Every row comes from one small tree of marks. Brackets hold a mark, then the marks that hang from it, in the order of their numbers. Every link used is in the known rows. Which tree was each row made from?
Known rows:
{z266 z376 z908}: [-1.23 -0.98 -1.02  1.77 -0.48  1.00 -2.33  0.23 -0.91  1.55 -1.93  0.31
  2.87  0.04  1.36  1.04  2.29 -0.65 -0.82]
{z266 z908}: [-1.48 -0.59 -0.14  0.80 -1.11  0.19 -1.29  1.22  0.11  0.73 -1.22  1.10
  1.43  0.33  1.50  1.42  1.16 -0.32 -1.18]
{z984 {z266 z418} z908}: [-1.15  0.17 -2.49  2.12 -2.89  0.68 -1.35  1.68  1.89  0.28 -1.77  2.84
 -0.86 -1.28  1.03  0.73  0.20  2.35  0.44]
{z679 z266 {z418 z376}}: [-2.10  1.72  0.71  1.67 -0.54 -0.48  1.57  0.13 -1.47 -1.51 -1.07 -0.60
 -0.94 -0.31  0.16 -0.09 -0.95  1.95  0.57]
{z266 z376 z418 z908 z984}: [-2.59 -3.54 -3.97  4.74 -3.50  1.96 -3.77  0.03 -4.17  1.55 -3.47  1.64
  2.68 -0.35  3.32  2.78  3.98  1.40 -4.27]
{z908 {z266 z376 {z418 z679} z984}}: [-1.57 -2.39 -1.71  3.43 -2.09  0.14 -2.17 -0.47 -1.80  0.51 -1.74  0.45
  1.26 -1.14  0.93  2.39  0.71  2.33 -3.02]
{z266 {z376 {z418 z679}}}: [-1.58  0.06 -1.28  0.76  0.65  0.40 -1.50 -1.85 -0.98  1.37 -0.16 -0.72
  0.50  0.12 -0.15 -0.43 -0.74  0.24 -0.31]
{z908 {z266 {z418 z376 z679} z984}}: [-2.00 -2.16 -0.83  2.33 -2.63 -0.68 -1.62 -0.48 -0.87 -0.10 -0.94  0.24
  0.17 -1.58  1.48  2.35 -0.16  2.84 -3.26]
{z984 {z266 z376 {z418 z679}} z908}: [-2.06  0.12 -2.74  3.26 -2.49  1.54 -3.06  0.53  1.50  0.83 -2.35  1.82
 -0.05 -1.32  0.62  0.38  0.35  2.06  0.06]
{z418 z376 z679}: [-2.85  0.39  1.42  0.12 -0.34  0.06 -2.30 -2.45  1.07 -0.14  0.42 -2.58
 -0.51 -1.01  0.36 -0.70 -1.53  0.62 -1.31]
{z679 z266}: [-0.60  1.14 -0.10  1.18  0.18 -0.02  1.26  1.31  0.29 -0.84 -0.19  0.82
 -0.29  0.23 -1.40 -0.03  0.14  1.03  0.15]
{z376 {z418 {z679 z266}}}: [-2.95  1.19 -0.67  0.30  0.12 -0.61 -0.10 -0.59  0.21  0.35  0.71  0.52
 -1.43  0.67 -0.72 -0.21 -2.60  1.28 -0.88]
{z376 z418}: [-1.04  0.37 -1.14 -0.98  0.12 -0.96  0.71 -0.49 -0.42  0.92  0.87  0.75
 -1.07  0.36  0.38 -0.03 -1.73  0.85 -0.05]
{z984 {z266 z376 z418} z908}: [-0.96 -0.10 -3.10  2.80 -2.44  1.19 -2.05  1.03  1.19  0.89 -2.28  2.28
  0.15 -1.47  0.91  0.53  0.98  2.11  0.70]
{z418 z376 {z679 {z266 z908}}}: [-3.98  0.89  1.26  1.39 -0.78  0.12 -2.03 -0.91  1.37 -0.35 -0.30 -1.48
  0.05 -0.70  0.10 -0.06 -0.89  1.19 -1.75]
{z418 z376 {z679 {z266 z908 z984}}}: [-4.17 -0.15  0.64  2.16 -1.36  0.27 -2.19 -0.97  0.71 -0.03 -0.44 -0.79
  0.13 -0.98  0.42  0.81 -0.28  1.47 -2.95]
{z266 z376}: [ 0.26 -0.36 -0.80  0.97  0.63  0.78 -1.01 -0.98 -1.03  0.85 -0.73 -0.81
  1.41 -0.25 -0.16 -0.34  1.11 -0.34  0.36]
{z984 {z266 z418}}: [-1.26 -0.66 -2.33  1.84 -1.68  1.47 -0.45  0.06  0.64  0.17 -0.71  0.84
 -0.78 -1.08  0.98 -0.14  1.14  1.59  0.25]
{z266 z376 z908 z984}: [-1.60 -3.05 -2.27  3.43 -1.75  1.28 -2.54  0.24 -2.16  2.14 -2.21  1.61
  3.08 -0.51  2.02  2.78  3.56 -0.08 -3.31]
{z984 z266}: [-0.54 -0.30 -1.16  0.88 -0.46  1.03  0.43  0.26  2.03  0.59  0.19  0.81
 -0.49 -1.17  0.08 -0.14  0.81  0.57  0.94]
{z908 {z266 z376}}: [ 0.50 -0.85 -0.02  0.87  0.09 -0.83 -0.13  0.23  0.17  0.60 -0.56 -0.07
  1.49 -0.98 -0.17  1.27  0.14  0.91  0.08]
{z984 z266 z908}: [-0.44  0.48 -1.33  1.16 -1.60  0.24 -0.48  1.88  3.30  0.73 -0.93  2.79
 -0.55 -1.34  0.11  0.76 -0.10  1.30  1.14]

Which tree is each row?
[-1.54  1.55 -0.33  2.90  0.07  0.46  1.05  0.42 -2.54 -0.91 -1.98  0.04
  0.18  0.39 -0.58  0.04 -0.03  1.23  0.81]	{z679 {z266 z376} z418}
[-4.08 -0.77 -1.33  2.84 -3.00  1.26 -4.02  0.28 -1.39 -0.03 -2.52  0.48
  0.81  0.64  2.43  1.26  0.71  1.13 -3.10]	{z266 {z418 z679} z908}
[-1.79  0.06 -1.21  4.04 -0.83  0.66  0.84  0.39 -3.43 -0.49 -2.16  0.93
  0.38  0.02 -0.08  1.25  0.87  1.64 -0.95]	{z679 {z266 z376 z984} z418}
[-0.04 -0.69 -0.63  0.44  0.12 -1.35  0.25 -0.02  0.02  1.00 -0.11  0.28
  0.97 -0.78  0.01  1.24 -0.70  1.32  0.05]	{z908 {z266 {z376 z418}}}
[-2.22 -0.83 -2.27  3.11 -1.00  0.36 -0.13  1.24 -1.47  1.14 -1.29  2.30
  1.40  0.06  0.19  1.86  1.72  1.36 -2.18]	{z679 {z266 {z376 z418} z908 z984}}
[-2.84 -1.09 -1.93  3.48 -2.82  0.50 -0.80  1.33 -1.67 -0.31 -1.80  1.70
  0.49 -0.49  1.47  1.89  2.05  2.56 -3.06]	{z679 {z266 {z418 z376} z908 z984}}
[-2.57 -1.10 -2.11  2.00 -2.59  1.31 -1.54  0.31  0.98  0.67 -1.29  0.79
  0.14 -1.46  2.46  0.58  1.80  1.71 -0.59]	{z984 {z266 {z418 z376} z908}}
[-3.65 -0.85 -1.77  2.46 -2.63  1.60 -2.53 -0.26  1.29  0.62 -1.36  0.38
 -0.05 -1.33  2.23  0.46  1.18  1.69 -1.20]	{z984 {z266 {z418 z376 z679} z908}}
[-0.90 -2.43 -1.18  1.89 -2.60 -0.99 -0.59  0.02 -1.19  0.00 -0.87  0.64
  0.27 -1.70  1.74  2.47  0.44  2.92 -2.64]	{z908 {z266 {z418 z376} z984}}
[-3.16  1.34  0.63  2.19 -1.33 -0.34  0.60  0.97 -1.44 -0.98 -1.92  0.15
  0.05 -0.11  1.23  0.90 -0.15  1.72 -0.28]	{z679 {z266 z908} {z418 z376}}
[-3.42  0.12  0.72  1.78 -0.84  0.18 -1.54 -1.57  0.65 -0.44  0.13 -1.34
 -0.54 -1.13 -0.35  0.10 -0.84  1.62 -2.41]	{z418 z376 {z679 {z266 z984}}}
[-4.80 -2.85 -2.11  3.89 -4.38  1.22 -4.41 -0.72 -2.37  0.59 -2.43  0.64
  0.89 -0.82  3.70  2.60  1.75  2.15 -5.58]	{z266 {z418 z376 z679} z908 z984}
[-2.63 -1.06 -2.26  3.89 -2.69  0.82 -0.65  2.01 -1.89 -0.33 -2.08  2.55
  0.59  0.13  1.04  2.17  2.14  2.24 -3.08]	{z679 {z266 z418 z908 z984}}
[-3.47 -2.58 -2.65  3.17 -1.72  0.90 -3.03 -0.65 -2.12  2.69 -1.71  1.66
  2.18 -0.11  1.95  2.64  1.70  0.43 -3.96]	{z266 {z376 {z418 z679}} z908 z984}
[-0.63 -0.99 -0.32  0.77 -1.66 -1.22 -0.42  0.11 -0.29 -0.40 -0.64 -0.31
  0.12 -1.34  1.27  1.32 -0.45  2.53 -0.88]	{z908 {z266 {z418 z376}}}
[-2.58 -2.08 -3.41  4.83 -3.37  1.63 -4.52 -0.85 -2.90  0.84 -3.06  1.30
  0.99 -0.62  1.42  1.87  1.29  2.21 -3.90]	{z266 z376 {z418 z679} {z984 z908}}
[-3.44  1.02 -0.69  0.55 -0.31 -0.51 -0.49 -0.17  0.25  0.64  0.28  0.89
 -0.91  0.82 -0.21  0.26 -2.21  1.15 -1.30]	{z376 {z418 {z679 {z266 z908}}}}
[-3.25 -1.73 -2.10  3.25 -4.10  0.51 -3.69 -0.84 -1.59  0.02 -1.96  0.95
 -0.54 -1.26  2.19  1.83 -0.02  3.03 -4.23]	{z266 {z418 z376 z679} {z984 z908}}
[-3.40 -0.09 -0.27  3.37 -2.18 -0.10  0.50  0.97 -2.29 -0.57 -2.11  1.09
  0.23 -0.46  1.68  2.06  0.74  2.09 -1.99]	{z679 {z266 z908 z984} {z418 z376}}
[-0.78  0.38 -2.46  1.33 -1.16  0.29 -0.80  0.92  2.36  1.76 -0.99  2.61
 -0.15 -1.34  0.20  0.48 -0.15  1.49  1.38]	{z984 {z266 {z376 z418}} z908}
[-1.51 -0.67 -2.17  3.30 -1.88  0.65  0.24  1.13 -2.02 -0.85 -1.24  1.76
 -0.39 -0.08 -0.03  1.18  1.29  2.47 -2.24]	{z679 {z266 z418 z984}}
[-1.56  0.55 -2.19  1.68 -1.21  0.49 -1.48  0.56  2.58  1.66 -1.03  2.31
 -0.20 -1.24  0.00  0.43 -0.62  1.45  0.97]	{z984 {z266 {z376 {z418 z679}}} z908}
[-0.44 -2.63 -2.11  2.96 -2.02 -0.18 -1.17  0.06 -2.13  0.56 -1.66  0.87
  1.40 -1.26  1.22  2.47  1.31  2.37 -2.35]	{z908 {z266 z376 z418 z984}}
[-1.39 -1.00 -1.86  2.11 -0.82  1.71 -1.23  0.42  1.39  1.67 -1.21  1.04
  1.50 -1.16  1.01  0.60  2.38  0.10  0.40]	{z984 {z266 z376 z908}}
[-0.33  0.14 -0.38  0.81 -2.39 -1.57 -1.17  1.68  1.06 -0.14 -1.50  1.79
 -0.01 -1.11  0.92  1.78 -1.21  2.52 -0.42]	{z984 {z908 {z266 {z418 z376}}}}
[-1.64 -2.01 -2.61  2.65 -4.02  0.04 -2.26 -0.03 -2.08  0.11 -1.89  1.62
 -0.35 -1.43  2.63  1.97  0.88  3.10 -3.31]	{z266 {z418 z376} {z984 z908}}
[-2.50  0.39 -1.81  2.20 -3.09  0.72 -2.48  0.52  2.43  0.25 -1.57  1.56
 -1.10 -1.74  1.23  0.38 -0.53  2.68 -0.18]	{z984 {z266 {z418 z376 z679}} z908}
[-0.74 -1.64 -3.02  2.11 -1.39 -0.14 -1.32 -0.22 -1.72  2.15 -1.12  2.43
  0.85 -0.71  0.79  1.95  0.52  1.33 -1.99]	{z266 {z376 z418} {z984 z908}}
